What can hang from each mark
kenan: mepa ruvif
mepa: kenan minu vete
vete: fifot mepa
fifot: minu refu vete
minu: mepa
refu: fifot
ruvif: kenan

Every row comes from one small tree of marks. The marks that hang from a mark follow it in brackets, in alphabetical order. Every link used is in the known rows. Which tree was each row made from?
Known rows
vete{mepa{kenan}}: [-1.67  1.69 -0.21 -1.07  1.83  2.51  0.86  1.30  1.35 -0.02  1.52  0.56
  2.32  1.46 -0.41  1.84  1.45 -3.69  0.18 -0.33 -0.46 -0.45  0.03 -0.44
 -2.57 -0.02 -0.13 -0.24 -0.72  0.25  3.21  0.19 -0.49  2.15]
kenan{mepa{minu vete{fifot}}}: [-1.09 -1.57 -1.06  2.18  3.34 -2.79  2.10  2.72  2.03  0.33 -2.37 -1.96
  0.56  1.16 -6.25 -2.40  2.81 -2.44 -2.61  1.10 -0.25 -1.05  0.60 -1.77
  1.85  0.73  0.73 -0.86 -1.34 -2.99 -0.87  2.31 -1.04 -0.41]
fifot{refu vete{mepa{minu}}}: [-0.46 -1.84  0.74  3.77  3.16 -2.51 -0.41  3.23 -1.37  1.45  2.57  1.10
  1.22  1.95 -2.32 -0.20  2.16 -1.76 -1.05  3.69 -3.53 -2.60 -2.45 -3.04
 -1.36  0.92  1.45  0.94 -0.29  0.27  4.46  2.67  1.86 -2.68]
mepa{minu vete{fifot}}: [-2.16 -2.23 -3.02  2.46  2.91 -3.61  1.69  2.29  1.25  1.25 -1.40 -0.69
 -0.01  0.84 -3.21 -3.04  4.13 -1.59 -2.40  0.84 -1.24 -0.02  1.91 -2.58
  1.86  2.27  0.43  0.80 -0.15 -2.75 -0.90  2.71 -1.89 -1.13]
refu{fifot{minu vete{mepa}}}: [-0.66 -4.23  1.35  4.18  3.02 -1.50 -1.17  0.58 -1.90 -1.02  2.85 -0.37
 -1.02  0.99 -3.06  0.41  2.36  2.72  0.28  1.19 -2.02 -3.80 -2.96 -1.47
  0.84  4.08  0.92  2.63  0.44  3.81  5.80 -0.28  3.21 -3.91]
vete{mepa}: [-0.30  0.13  1.17 -0.02  0.93  1.63  0.62  1.88  0.51 -0.77  1.12  1.09
  1.78  1.69 -0.34  0.32  0.42 -1.50 -0.18  0.44 -0.08 -1.76 -0.65 -0.64
 -0.80  0.63  0.18 -0.34  0.07  0.46  1.89 -1.53  0.77  0.58]
refu{fifot{vete{mepa{minu}}}}: [-1.67 -4.13 -0.49  4.03  2.69 -2.62 -0.46  2.22 -1.82  0.33  1.88  0.10
 -0.73  0.99 -4.28 -1.91  3.41  0.45 -0.97  2.51 -2.52 -1.97 -1.91 -3.09
 -0.75  4.65 -0.06  0.84  0.03  0.77  4.29  1.64  1.90 -3.44]
fifot{minu refu vete}: [ 0.88 -1.82  1.40  4.13  2.56 -3.08 -1.91  0.20 -1.75  1.17  2.64 -0.54
 -1.02  0.23 -0.51  1.79  0.62  1.66  0.67  1.87 -2.71 -2.78 -2.85 -0.96
  0.86  0.18  2.01  3.37  0.52  2.97  3.77  1.69  2.05 -3.85]
ruvif{kenan{mepa{vete}}}: [-0.90  0.97  2.12 -1.51  1.45  1.36  0.42 -0.18  3.76 -0.71 -2.10 -1.17
  1.18 -0.24 -3.16  1.23 -0.52 -3.01 -0.16 -1.65  2.23  0.15 -0.74  2.10
 -1.36 -0.84  0.23 -1.19 -0.74 -0.84 -2.88  0.37 -0.09  0.92]
vete{fifot{minu{mepa{kenan}} refu}}: [-0.38  0.15  0.35  3.58  4.57 -3.33 -0.62  1.97 -1.02  1.73  4.17  0.61
  0.08  0.13 -1.24  1.97  0.95 -2.71  0.24  1.11 -4.01 -3.57 -0.52 -2.04
  0.05 -0.75  1.30  3.99 -1.41  1.81  4.97  3.76  0.99 -1.41]
vete{fifot{minu{mepa}}}: [ 0.91 -1.82  1.14  3.26  3.38 -2.36 -0.42  2.45 -1.08 -0.20  2.10  0.86
 -0.16 -0.26 -2.64 -0.63 -0.41 -0.02 -0.63  0.36 -2.85 -4.07 -0.63 -1.43
  2.26  1.52  0.69  2.79 -1.34  1.11  2.48  2.17  1.65 -1.60]
refu{fifot{minu{mepa}}}: [-0.13 -3.39  1.37  2.73  3.65 -2.66 -1.68 -0.11 -3.16 -0.03  3.19  1.22
 -2.43 -0.91 -2.14 -0.78 -1.97  1.46  0.14 -0.93 -2.00 -2.95 -1.41 -1.11
  1.05  3.31  0.65  2.70  0.04  2.37  2.80 -0.61  2.56 -3.03]
kenan{mepa{vete} ruvif}: [ 0.69  0.63  2.25 -1.29  1.60  1.94  1.90 -1.34  1.84  0.65 -1.58 -3.21
  0.72 -0.19 -3.12  0.70 -2.38  0.76 -1.03 -0.44  2.45  0.52 -1.07  1.00
 -0.95 -2.37  0.38 -2.77 -0.76 -2.95 -2.59 -1.76 -0.82  0.93]
refu{fifot{minu vete{mepa{kenan{ruvif}}}}}: [-0.63 -1.69  0.43  2.60  3.68  1.18 -0.84 -0.22 -0.52 -0.16  3.96 -1.82
 -0.18 -0.25 -2.84  3.03  1.08  3.00  0.34  0.82 -0.49 -2.22 -2.33 -1.46
 -2.44  1.73 -0.35  1.89 -0.58  2.49  5.74 -0.11  1.32 -1.55]
ruvif{kenan{mepa{minu vete{fifot{refu}}}}}: [-0.90  0.19 -0.12  2.84  3.13 -3.41  0.46  3.44  3.06  0.40 -0.55 -0.62
  1.11  0.75 -4.82  0.25  3.31 -4.33 -1.69  1.96  0.42 -1.93 -0.04 -1.29
 -0.19 -1.29  0.15  0.04 -1.10 -1.41 -1.09  3.05 -0.30 -0.67]
ruvif{kenan{mepa{minu vete{fifot}}}}: [-1.11 -0.44 -0.74  1.49  2.77 -1.54  0.77  3.12  3.78 -0.53 -1.96 -0.85
  1.50  0.01 -6.29 -0.96  2.57 -3.83 -2.11  0.44  1.33 -0.99  1.04 -0.73
  0.08  0.24 -0.59 -0.88 -1.69 -2.09 -2.50  3.20 -0.64  0.81]
ruvif{kenan{mepa}}: [ 1.09  1.82  2.23 -0.98  0.11  2.20 -0.78  1.03  2.82 -1.70 -0.81 -0.26
  1.39 -0.75 -3.21  2.16 -1.67 -2.25  0.10 -0.21  2.30 -1.08 -0.95  1.76
 -1.84 -1.89 -1.12 -1.53 -1.68  0.74 -1.61  0.35  1.30  1.81]
kenan{mepa{minu vete} ruvif}: [ 0.34 -0.46  0.01 -0.45  3.31  1.10  1.45  0.08  1.04  0.63 -1.47 -1.87
  0.69  0.09 -4.93 -0.66 -2.51 -0.34 -3.07 -0.29  1.83  0.49 -0.31 -0.94
 -0.96 -0.94  0.18 -3.29 -1.37 -4.05 -3.30 -0.82 -1.79  1.46]

Write each row's tree
[-2.30 -0.12  1.31  0.52  6.69 -2.07 -0.35 -0.48 -0.77  3.10  2.98  0.65
 -0.06  0.25 -0.24  1.16 -1.02 -4.00  0.14 -1.58 -3.28 -1.14 -0.92 -0.78
 -1.01  0.16  3.15  3.50  0.05 -0.04  2.84  1.44  0.07 -1.60]	fifot{minu{mepa{kenan vete}} refu}
[-2.34  0.63 -2.92 -1.33  3.75  0.75  1.13 -0.49  1.13  2.26 -0.28 -0.89
  0.85 -0.53 -1.88 -0.24 -0.36 -1.60 -2.23 -1.04  0.51  2.88  1.76 -1.03
 -2.97 -0.04 -0.18 -1.22 -0.85 -4.17 -2.06  1.10 -3.52  2.13]	mepa{kenan{ruvif} minu vete}
[ 0.53 -0.44  2.04  1.16  4.48  0.49 -1.29 -0.69 -0.93  1.97  3.17 -0.97
  0.48 -1.73 -2.69  1.91 -4.06  0.86  0.15 -0.48 -3.36 -1.19 -2.55 -0.34
 -2.63  0.31  0.71  1.88 -2.60  0.49  2.94  3.71  1.24 -0.51]	fifot{minu{mepa{kenan{ruvif}}} vete}
[-3.08 -0.04  0.11  0.44  3.97 -2.19  2.02  0.78  1.71  2.63  0.11 -1.45
  0.72 -0.10 -1.92 -1.43  2.64 -4.49  0.20 -0.57 -3.30  0.43  0.73 -0.64
 -0.49  0.92  0.90  2.43 -1.23 -2.28  1.39  4.81 -1.11 -0.68]	minu{mepa{kenan vete{fifot}}}
[-2.03 -4.08  1.52  1.99  5.33 -3.19 -0.57 -1.12 -2.19  1.05  1.72  0.14
 -2.43 -0.73 -2.23 -1.78 -0.73  0.47 -0.21 -2.09 -2.14 -1.70 -0.97 -0.86
  1.22  4.10  1.86  3.19  1.11  0.66  1.49 -1.15  1.66 -3.80]	refu{fifot{minu{mepa{vete}}}}
[ 1.88 -0.55  1.48  3.39  3.76 -1.33  1.17  0.75  1.23  0.24  1.10 -3.45
  0.16  0.60 -3.41  2.79  0.19  1.89 -1.46  1.80  1.33 -3.77 -1.54 -1.23
  1.88 -3.14  1.50  0.39 -0.51 -0.36  0.61 -1.01  0.12 -1.50]	kenan{mepa{vete{fifot{minu refu}}} ruvif}
[ 0.26  0.19  0.79  0.97  3.64  3.02 -0.36  0.46  0.51  0.20  3.02 -0.98
  2.17  0.31 -2.17  3.41 -0.83  1.12 -0.22  0.62 -1.00 -1.98 -2.18 -0.62
 -2.86  0.04  0.35  1.12 -1.50  1.59  4.28  0.84  0.93  0.72]	fifot{minu vete{mepa{kenan{ruvif}}}}
[-0.98 -2.27 -1.08  2.66  3.09 -2.50  0.82  1.06  1.15  0.18 -0.33 -0.99
 -0.15  0.85 -1.68 -0.76  3.11  0.59 -1.01 -0.74 -0.31 -2.10  0.94 -1.05
  3.28  1.83  1.36  2.84  0.39  0.17  0.58  0.80 -0.64 -1.61]	mepa{vete{fifot{minu}}}
[ 0.81 -0.39 -0.22  3.09  3.41 -2.85  1.94  2.13  1.11  1.42 -0.20 -2.86
  0.44  0.78 -4.86  0.21  1.59 -0.33 -2.77  3.17  0.65 -1.67 -0.46 -2.66
  0.13 -2.52  0.49 -1.53 -1.15 -3.27 -0.83  1.30 -1.28 -0.68]	kenan{mepa{minu vete{fifot{refu}}} ruvif}
[-1.29  0.86  0.97  1.41  3.89 -2.29  1.97  0.43  0.82  3.42  2.48 -2.27
  0.44 -0.93 -0.45  0.91  0.98 -2.01  0.12  1.41 -2.51 -0.38 -0.33 -1.51
 -2.39 -2.44  0.93  1.83 -1.02 -2.70  1.64  3.66 -1.48 -0.99]	minu{mepa{kenan{ruvif} vete{fifot{refu}}}}
[-1.28  0.07  0.16 -0.81  3.23  0.08  0.07  1.43  3.00 -0.27 -2.10  0.22
  1.27 -0.16 -5.12 -0.37 -0.72 -4.25 -2.06 -1.33  1.55  0.27  0.34  0.33
 -1.43  0.26 -0.11 -1.74 -1.27 -2.08 -3.48  0.98 -0.47  1.35]	ruvif{kenan{mepa{minu vete}}}
[ 0.37 -1.01  1.38  3.75  4.18 -3.25  0.90  1.43  1.29  0.40  0.80 -2.36
  0.02  1.58 -3.48  1.41  2.57 -0.71 -1.11  1.25 -0.31 -3.96 -1.33 -1.22
  3.44 -1.43  2.56  1.88 -0.06  0.65  2.09  0.15  0.50 -2.39]	kenan{mepa{vete{fifot{minu refu}}}}
[-1.42  1.70 -0.56  2.42  1.71 -0.69  1.23  3.37  1.52  0.31  3.05 -0.24
  1.86  2.07  0.09  2.45  5.40 -3.54  0.49  2.87 -1.47 -2.66  0.07 -2.32
 -1.39 -1.88  0.49  1.63 -0.58  1.02  5.71  2.27 -0.03 -0.04]	vete{fifot{refu} mepa{kenan}}
[-0.50  0.65 -0.47  2.23  3.67  0.12  0.06  2.22 -0.44  2.04  3.78 -0.36
  1.99  0.93 -2.08  2.29  0.86 -1.23 -0.91  3.14 -2.29 -1.10 -2.08 -3.08
 -4.71 -1.19  0.24  0.02 -1.46 -0.78  4.40  3.20 -0.04 -0.21]	fifot{refu vete{mepa{kenan{ruvif} minu}}}
[ 0.21 -0.81 -0.96  1.81  3.02 -0.74  2.30  1.81  1.71  0.40 -1.55 -2.98
  0.68  0.41 -6.06 -1.08  0.83  0.02 -3.16  1.32  1.22 -0.71  0.42 -1.83
  0.56 -0.98 -0.38 -2.42 -1.91 -3.95 -2.35  1.22 -1.94  0.49]	kenan{mepa{minu vete{fifot}} ruvif}
[ 0.44  0.99 -1.18  1.75  3.04  2.35  0.64  2.66  1.74 -0.95  3.07 -0.29
  2.19  0.95 -2.05  3.13  1.37  0.48 -0.94  0.82  0.73 -3.31  0.46 -1.97
 -1.25 -0.85 -0.97  0.88 -1.71  1.05  3.79  0.18 -0.34  2.13]	vete{fifot{minu} mepa{kenan{ruvif}}}
[-0.40  2.37  0.05 -1.51  1.57  4.45  1.05  0.73  1.50 -0.25  1.98 -0.39
  2.62  0.73 -0.31  2.95 -0.79 -1.13 -0.23  0.19  1.21 -0.20 -0.17 -0.51
 -4.08 -1.84 -1.09 -1.63 -1.18 -0.63  1.94 -0.74 -0.88  3.13]	vete{mepa{kenan{ruvif}}}
[-1.72  0.54  0.84  0.37  2.14  1.31  0.66  1.00  1.11  0.78  1.42 -0.91
  2.11  1.25 -1.58  1.64  2.36 -2.46  0.88  1.10 -2.56 -0.53 -1.87 -0.36
 -2.65  0.78  0.60  0.92 -1.31  0.70  4.87  3.67  0.42 -0.17]	fifot{vete{mepa{kenan}}}
[ 1.02  0.79  0.44  3.29  4.27 -1.57 -0.37  1.46 -0.88  1.52  4.60 -0.41
  0.22 -0.92 -1.14  2.89 -1.13 -0.06 -0.25  1.73 -2.41 -3.41 -0.83 -2.25
 -1.45 -2.34  0.29  2.74 -1.95  0.86  3.94  2.45  0.37 -0.24]	vete{fifot{minu{mepa{kenan{ruvif}}} refu}}
[-0.78 -1.00 -0.51  3.53  3.49 -4.36  1.76  2.82  1.13  1.36 -0.34 -1.85
  0.24  1.66 -4.85 -1.16  3.60 -2.74 -2.20  2.71 -0.94 -1.93 -0.23 -2.66
  1.77 -1.10  1.72 -0.02 -0.56 -2.33  0.47  2.45 -0.77 -1.89]	kenan{mepa{minu vete{fifot{refu}}}}
[ 0.84 -0.82  0.54  4.65  2.94 -1.75 -0.06  3.87 -0.02 -1.00  3.93  1.17
  1.39  2.63 -0.68  2.19  3.36 -0.38 -0.61  2.60 -1.17 -5.73 -1.08 -2.80
  1.80 -0.25  1.24  2.50  0.30  2.98  5.27 -0.33  1.68 -1.80]	vete{fifot{minu refu} mepa}
[ 0.27  0.08  1.81  3.06  3.46 -1.97 -0.07  2.02  3.12 -0.78  0.83 -0.94
  0.78  0.39 -3.57  2.79  2.16 -1.91 -0.49  0.84  1.31 -3.79 -1.02  0.28
  1.31 -1.60  1.36  1.80 -0.40  1.56  0.34  1.08  1.07 -1.46]	ruvif{kenan{mepa{vete{fifot{minu refu}}}}}
[-0.69 -2.30  0.11  2.28  2.80 -0.67 -0.09  2.80 -0.46  0.48  0.96  0.92
  1.75  1.58 -3.62 -1.52  1.31 -1.41 -1.57  1.92 -2.95 -1.70 -1.65 -2.24
 -0.95  2.66  0.77  0.03 -1.01 -0.37  3.01  2.58  1.28 -1.24]	fifot{vete{mepa{minu}}}
[-1.87  0.06 -0.38  2.50  4.10 -1.56 -0.07  2.73 -0.50  2.30  2.89  0.53
  1.87  2.08 -2.13  1.25  3.26 -4.19 -0.38  2.71 -4.05 -1.53 -1.89 -2.81
 -3.26  0.40  1.28  1.42 -0.92  0.18  5.68  4.46  0.80 -1.11]	fifot{refu vete{mepa{kenan minu}}}
[ 0.92 -2.28  3.71  4.05  4.18 -3.81 -1.97  0.82 -2.74  1.87  3.82  0.38
 -0.63 -0.41 -1.28  0.58 -2.04  0.34  0.66  1.44 -5.20 -3.74 -4.03 -1.23
  0.29  0.65  2.80  3.84 -0.61  2.44  4.66  3.06  3.52 -4.43]	fifot{minu{mepa} refu vete}
[-2.05 -1.96  0.34  0.36  6.01 -0.74 -0.16 -2.21 -1.06  1.71  2.67 -1.17
 -1.74 -1.82 -2.10  0.75 -2.14  1.07 -0.31 -2.07 -0.74 -0.22 -0.71 -0.63
 -1.89  1.95  0.63  2.34 -0.16 -0.46  1.52 -0.57 -0.50 -1.34]	refu{fifot{minu{mepa{kenan{ruvif} vete}}}}
[-0.35 -2.28  1.48  2.60  4.22 -1.10 -1.66 -1.56 -2.45  1.64  4.13 -1.78
 -1.91 -2.43 -3.35  1.50 -2.35  3.05  0.77  0.00 -3.09 -1.42 -2.70 -1.00
 -2.45  2.23 -0.14  3.08 -1.63  1.61  4.47  2.68  1.78 -2.90]	refu{fifot{minu{mepa{kenan{ruvif}}} vete}}
[-0.76  0.50  1.66  0.20  6.47 -0.53 -0.07 -1.04 -0.86  3.08  3.58 -0.09
  0.23 -0.84  0.07  2.21 -3.28 -1.14 -0.27 -1.04 -1.64 -0.89 -1.21 -0.61
 -2.65 -1.35  2.14  2.22 -0.47 -0.85  1.33  0.14 -0.57 -0.64]	fifot{minu{mepa{kenan{ruvif} vete}} refu}
[-0.45 -4.10  0.52  4.31  1.83 -3.28 -1.99 -1.13 -2.36 -0.18  1.95 -1.51
 -2.59 -0.69 -2.55  0.04  1.98  4.17  0.44  0.73 -1.72 -2.05 -2.38 -0.89
  1.57  3.62  0.68  3.41  0.60  3.36  3.79  1.14  2.32 -4.71]	refu{fifot{minu vete}}
[-2.21 -0.06 -1.64  2.81  4.40 -3.45  0.88  0.84  1.20  1.75  2.01 -1.43
 -0.20  1.00 -0.43  1.95  4.69 -1.91 -0.12  0.38 -1.65 -1.64  0.71 -1.43
  1.16 -0.56  2.04  4.05  0.56  0.73  3.28  2.20 -1.67 -1.69]	mepa{kenan vete{fifot{minu refu}}}
[ 0.11  0.10  0.58  3.65  0.91 -1.63  1.02  3.46  0.64 -0.40  2.78  0.25
  1.46  2.38  0.00  1.20  4.69 -1.30 -0.04  3.47 -1.13 -3.95 -0.75 -2.54
  0.14 -1.26  0.53  1.24  0.23  1.08  4.12  0.86  1.25 -1.49]	vete{fifot{refu} mepa}
[-0.25  1.96 -0.70  0.72  0.97  2.66  1.71  2.42  2.10 -0.48  2.03 -1.30
  2.36  0.70 -1.25  2.30  2.65 -0.44 -0.51  1.84  0.40 -1.49  0.63 -1.72
 -2.63 -1.66 -1.49 -0.67 -1.70 -0.85  2.89  1.12 -1.15  2.34]	vete{fifot mepa{kenan{ruvif}}}
